Known rows, with every step that occurs:
bima -> fada -> vevos -> bila: [ -2 -16 -31  -5  15 -15   0   8   8  -4 -13   9  -1  10 -12  -8   6   5
   7]
bima -> fada -> vemel -> poba: [-10  -9 -34  14   1  -3  -2   2  14  -2 -34   7  23   4 -31  17 -11   0
   4]
gime -> vemel -> bila -> vevos -> fada -> bima: [ -1 -20  34 -13 -25  18   3 -10   2   6  29  -7   4 -15   0  14  17   2
  -5]
bima -> fada -> vemel -> bila: [ -2 -15 -35   0   0   2  -5   0   8   0 -26   8  30  15 -32  15 -10   2
   0]
vevos -> fada: [  6  21   8 -27  -9  -9 -11 -14 -24   2 -23   1  10  -2  42 -19 -39  -1
   9]
poba -> vevos -> gime -> vemel: [  0   6   3  -3   8  17  -4  -5  -5 -12  -7   4 -30  16  -7  -8  -9   4
  -4]
fada -> vevos -> gime -> vemel: [  5   0  -6  -1  26   6   2  13  37 -10  27   7 -18 -26  -9   7   4   5
  15]
vemel -> poba: [-11   2   4   0 -21  -6   5  12   6   1   2   8   5  -4 -13  -5  20   3
   4]
fada -> vevos -> bila -> vevoror: [ 13  -5 -11 -15  35 -20   0  15 -12  -3  41   4 -13 -22  21 -30  15   2
  16]
vevos -> gime: [ -2  26 -27  -6  13  16  -2   8   6   0   9  17 -17  -6 -16  -3 -20   2
   6]
gime -> vemel -> poba -> vevos -> fada: [ -6 -20  31   1 -24  14  -5  -1   3  -7  -4  -3 -13  -9  -5   8  18   6
   1]
bila -> vevos -> gime: [ -7  28   8   6  13   2  15 -11  -6   4  28  -2 -19   5   4   1 -16 -12
   1]
vevoror -> bila -> vevos: [  5  14  18  22  10 -22   3  -7   9  11  20 -22   5  11  33   5  25 -10
 -24]
poba -> vevos -> gime -> vemel -> bila -> vevoror: [  8  -8   3  -7   8  15  -4   4 -19  -9   5  11 -25  15 -11  -6   8   3
  -3]
bila -> vevos: [ -8  21  22   0   6 -13  11 -23 -12   0  27 -10  -3  15  20  -4  -9 -13
  -3]
vevoror -> bila: [  8  12  -3  12   8 -17 -10   4  16   7   8 -11  10   5  24   1  25  -1
 -21]
bima -> fada -> vevos -> gime -> vemel: [ -3 -17 -29   6  16  -3  -1  11  29  -9 -14  18  -4   2 -31  19   6   5
   9]
fada -> vemel -> poba -> vevos -> gime: [ -2  12 -13  15   7  12   2   2  11  -3 -10  -8   6 -15 -13   0 -22  -1
   5]
gime -> vemel -> poba -> vevos: [ -9 -21  26   4 -19  15  -4   1  10  -9   7  -1 -14  -7 -18  10  29   6
  -1]
gime -> vemel -> bila: [  1 -28  18 -18 -20  23  -9   3  11  -2  29   6   3  -2 -23  15  28   9
  -3]
poba -> vevos -> bila -> vevoror: [  8   2  -2 -17  18  -9  -5  -2 -53  -5   8   0 -24  20  25 -45   3   0
  -2]
poba -> vevos: [ -1  13   7 -14   5 -10  -5 -16 -17 -14 -14  -2  -7  36  17 -24 -10  -1
  -7]

Rows:
[ -8  -8 -36  18   4   3   0   5  11  -3 -41   8  11   8 -37  15 -14   1
   3] | bima -> fada -> vemel -> poba -> vevos -> gime
[  4   5   0  -1   4   9   5  -8   3   5  20 -14  27  -3  -4   4 -17  -5
   0] | fada -> vemel -> bila -> vevos
[ -4 -14 -25   5   1  -1   2  -5   5   2 -20   2  28  17 -28  17 -11  -3
  -1] | bima -> fada -> vemel -> bila -> vevos
[ -7  -1 -40   7  12  -4  -8  -7  10  -5 -31   7  24   9 -22  14 -25  -2
   4] | bima -> fada -> vemel
[  6   9  14  29  12  -3   4   1  18  12  27 -19 -11  -2  16  18  25  -6
 -22] | vevoror -> bila -> vevos -> gime -> vemel
[  5  16   3  -9  -9  -1  -6  -7 -11   5 -30  -9  20 -24  31  -8 -45  -1
  12] | vevos -> fada -> vemel -> poba
[ -6  -4  11  -3 -19  -2   8  12 -17   1  -6  -3 -17  11  -3 -29  22   7
  -3] | vemel -> poba -> vevos -> bila
[ -7   3   5   6 -16   3   9  14  -1  -2 -12   7 -16  10 -18 -11  15   5
   0] | vemel -> poba -> vevos -> gime
[  7  -6  29 -24 -27  -2  11  -5 -23  12  16  -4  15  21  14  -9   7  -2
  -5] | vemel -> bila -> vevos -> fada
[-10 -19  19   3 -20  17  -6   6  17  -5  18   3  -8 -20 -23  18  29   6
   4] | gime -> vemel -> poba
[ -9 -11 -29  15   1  -5  -2  -1   9  -5 -41   4  19  13 -29  12 -11   0
   2] | bima -> fada -> vemel -> poba -> vevos
[ 10  16  24  16   4 -23   2 -10  -1  14   6 -25   6   6  51   2  10  -9
 -22] | vevoror -> bila -> vevos -> fada
[  0  30   3 -27 -12 -11  -4 -20 -15   7 -20  -2  18 -28  52 -20 -43  -2
   4] | vevos -> fada -> bima
[  4   5  18  34   3  -3   8   7  21  14  25 -18 -12  -6   9  19  36  -5
 -22] | vevoror -> bila -> vevos -> gime -> vemel -> poba
[ -2  23  32  -9  -3 -15   9 -27 -28   5   6 -14   0   9  45 -10 -30 -13
   2] | bila -> vevos -> fada
[  6  12 -15  -5  29  -5   4  13  30  -9  20  10 -12 -16  -2  -5  -4   3
  15] | fada -> vevos -> gime
[  7  20  22  15   2 -24   5 -13   3  17   8 -27  10  -7  55   1   9 -10
 -24] | vevoror -> bila -> vevos -> fada -> bima
[  0 -27 -26   1   6   0   1  16  27  -6 -10  19   0   7 -38  18  15   7
   7] | bima -> fada -> vevos -> gime -> vemel -> bila
[ -3 -28  21   3 -11  13  -5   9 -11  -4  20   1 -23 -16 -13   2  36   5
   2] | gime -> vemel -> poba -> vevos -> bila -> vevoror
[ -4   0  22  -5 -28  -9   5   3 -15  -2 -28   0  -3  11  11 -18   5   3
   0] | vemel -> poba -> vevos -> fada
[  3  -3   6  -8  -1  21  -2   1  -6  -9  -2   5 -25  22 -14  -7   2   7
  -6] | poba -> vevos -> gime -> vemel -> bila
[ 17   6   0 -21  -2  -2 -11  -6 -30   7 -13  -2  27 -18  34  -9 -38  -3
  11] | vevos -> fada -> vemel -> bila -> vevoror
[  2 -20 -38   2   8  -4  -7   4  -5   1 -18  14  31   9 -29  15  -4  -2
   3] | bima -> fada -> vemel -> bila -> vevoror
[ 13  10   3 -23  -9   4  -9  -9 -17   7 -21  -8  27 -12  31 -11 -45   1
   9] | vevos -> fada -> vemel -> bila
[ -5 -23 -25  11   7  -3   3  17  32  -7 -16  18  -5  -2 -39  20  15   6
  10] | bima -> fada -> vevos -> gime -> vemel -> poba
[  6  -9 -12  -5   4  31  -5  19   2   3  32  22 -18 -19 -34  16  14   5
   6] | vevos -> gime -> vemel -> bila -> vevoror
[ -7  15  17  10  11  13  12 -12   1   2  35  -4 -24  -4  -5  13  -7  -9
   1] | bila -> vevos -> gime -> vemel
[  3   3 -11  10  13   3  -1   5 -14   1   1 -10   6 -20  -1 -12 -10  -3
   7] | fada -> vemel -> poba -> vevos -> bila -> vevoror
[ -7   4  19  -4 -29 -10   8   0 -11   1 -26  -2   0  -2  15 -19   4   3
  -2] | vemel -> poba -> vevos -> fada -> bima
